Known rows, with every step that occurs:
zodab repuvub tizofi nonab patuzo minup: [500,-753,30,44,63,-510,503,355,-420,-320,60,-628,211,323,234,206,13,-178,-307]
nusos vamap: [170,-396,-153,221,43,-688,329,99,-328,-219,158,-277,332,269,35,15,160,79,-201]
vamap minup patuzo nonab tizofi repuvub zodab nusos: [599,-688,-310,-46,-244,-711,-61,147,-263,-186,168,-160,-401,95,-295,-212,481,141,-177]
vamap nusos: [244,-470,-356,-44,3,-914,147,83,-466,-288,118,-217,-305,134,-240,274,405,3,-248]
tizofi nonab patuzo minup vamap nusos: [426,-439,-203,6,77,-441,438,240,-256,-344,-12,-427,62,436,-133,287,528,-31,-210]
zodab nusos vamap minup patuzo nonab tizofi: [292,-374,-500,-1,-184,-582,108,161,-83,-238,181,-239,-79,133,-233,-381,249,141,-302]
tizofi repuvub zodab nusos vamap minup: [598,-596,-130,-84,-211,-812,207,6,-609,-228,229,-222,-716,0,-321,-62,451,123,153]
nusos vamap minup patuzo nonab tizofi repuvub zodab: [523,-625,-225,185,-45,-633,91,52,-366,-162,292,-79,95,285,84,-339,413,191,-426]
nusos vamap minup: [253,-379,-304,150,-9,-667,209,107,-275,-195,32,-262,351,200,130,-97,294,129,-336]
nusos vamap minup patuzo nonab: [244,-402,-332,237,30,-617,107,69,-363,-161,176,-191,194,260,94,-223,352,205,-284]
zodab repuvub: [510,-567,-16,65,-59,-708,330,234,-639,-357,89,-503,-72,210,207,258,159,-146,-5]
tizofi repuvub zodab nusos vamap: [547,-601,-26,-38,-179,-819,281,3,-638,-245,312,-241,-733,51,-387,9,367,90,240]
nusos vamap minup patuzo: [414,-389,-311,227,-89,-634,151,48,-405,-212,42,-191,441,326,190,-142,405,105,-255]
patuzo minup: [363,-577,-135,49,57,-785,295,154,-319,-349,223,-376,-92,131,67,143,152,-45,37]
zodab nusos vamap minup patuzo nonab: [211,-303,-487,21,-157,-633,131,97,-282,-225,173,-290,-324,75,-281,-290,303,180,-3]
nonab tizofi repuvub zodab nusos vamap minup patuzo: [800,-712,-170,-23,-299,-685,125,132,-241,-257,214,-81,30,257,-107,-246,383,12,-417]
patuzo nonab tizofi repuvub zodab nusos vamap: [216,-678,-147,-10,62,-689,182,197,-126,-165,502,-181,-537,62,-410,-254,82,191,-372]
repuvub tizofi: [72,-676,-42,94,110,-860,260,235,-53,-86,90,-447,283,190,-211,212,-171,25,-446]
nonab patuzo minup: [662,-478,-94,66,1,-575,248,192,-365,-481,65,-295,-136,145,55,252,523,-62,-46]
zodab repuvub tizofi nonab patuzo: [436,-731,55,60,3,-517,478,384,-384,-259,-29,-610,306,329,90,278,21,-164,-364]
repuvub zodab nusos vamap minup patuzo: [585,-687,-348,125,-491,-768,171,48,-513,-240,100,-303,-43,124,-300,-182,562,92,290]

Rows:
[501,-766,-384,107,-391,-704,107,130,-270,-200,236,-250,-48,119,-347,-354,441,145,-33] -> repuvub zodab nusos vamap minup patuzo nonab tizofi
[218,-758,-26,51,91,-550,446,357,27,-171,-27,-484,469,300,-197,239,-19,-44,-440] -> repuvub tizofi nonab patuzo minup
[652,-847,66,-21,-147,-792,192,230,-144,-232,223,-137,46,227,-191,83,212,-48,-443] -> nonab tizofi repuvub zodab
[515,-739,-126,61,-182,-703,56,147,-296,-208,387,-149,-409,218,-418,-129,310,75,-58] -> minup patuzo nonab tizofi repuvub zodab nusos
[574,-753,141,9,-107,-889,233,64,-624,-213,247,-224,-561,96,-311,243,378,42,174] -> tizofi repuvub zodab
[532,-598,30,87,205,-490,527,298,-435,-302,122,-725,135,458,315,187,50,-117,-378] -> zodab repuvub tizofi nonab patuzo minup vamap
[408,-621,-67,19,-89,-408,465,362,-138,-331,-112,-397,333,304,-197,304,365,-95,-51] -> tizofi nonab patuzo minup
[484,-667,-163,139,-128,-649,103,94,-362,-204,453,-117,-304,279,-293,-267,318,120,-134] -> minup patuzo nonab tizofi repuvub zodab nusos vamap
[459,-770,-207,10,-452,-873,227,150,-403,-250,89,-409,-275,2,-574,95,400,21,400] -> repuvub zodab nusos
[402,-609,-317,71,-94,-662,-59,231,-73,-164,57,-183,165,216,-83,-113,348,102,-438] -> vamap minup patuzo nonab tizofi
[528,-569,-108,24,239,-548,481,234,-547,-335,163,-661,-78,448,297,187,165,-116,-481] -> zodab repuvub tizofi nonab patuzo minup vamap nusos
[512,-628,47,-80,10,-725,197,256,-37,-249,190,-129,48,252,-119,120,71,-69,-603] -> nonab tizofi repuvub
[270,-665,-238,-54,28,-676,105,197,-83,-150,414,-169,-533,16,-340,-330,160,224,-464] -> patuzo nonab tizofi repuvub zodab nusos vamap minup
[689,-248,-223,63,212,-610,224,58,-498,-489,183,-354,-435,310,139,220,692,21,-232] -> nonab patuzo minup vamap nusos
[487,-576,-230,1,-18,-668,-56,179,-188,-169,138,-112,-157,197,-86,-102,362,118,-433] -> vamap minup patuzo nonab tizofi repuvub
[322,-586,-31,43,-154,-410,424,393,-93,-252,-239,-366,462,329,-382,394,384,-76,-104] -> tizofi nonab patuzo
[230,-567,-160,38,258,-583,421,238,-98,-185,76,-521,192,430,-144,207,138,19,-611] -> repuvub tizofi nonab patuzo minup vamap nusos
[327,-534,-306,95,-73,-705,-45,163,-276,-157,40,-226,-64,150,-129,-22,411,148,-142] -> vamap minup patuzo nonab
[232,-600,-20,103,226,-530,465,299,26,-154,27,-587,405,444,-127,213,26,20,-497] -> repuvub tizofi nonab patuzo minup vamap
[533,-509,-275,82,-222,-725,7,140,-330,-218,-114,-234,234,235,-7,78,485,30,-114] -> vamap minup patuzo
[376,-349,-405,-69,-113,-594,111,109,-201,-242,271,-174,-413,114,-243,-372,259,155,-287] -> zodab nusos vamap minup patuzo nonab tizofi repuvub
[137,-629,-26,-36,239,-704,129,273,4,-151,408,-172,-432,112,-316,-10,-30,135,-552] -> patuzo nonab tizofi repuvub
[578,-674,10,-111,-230,-877,240,55,-597,-249,256,-264,-849,-9,-506,147,381,46,317] -> tizofi repuvub zodab nusos
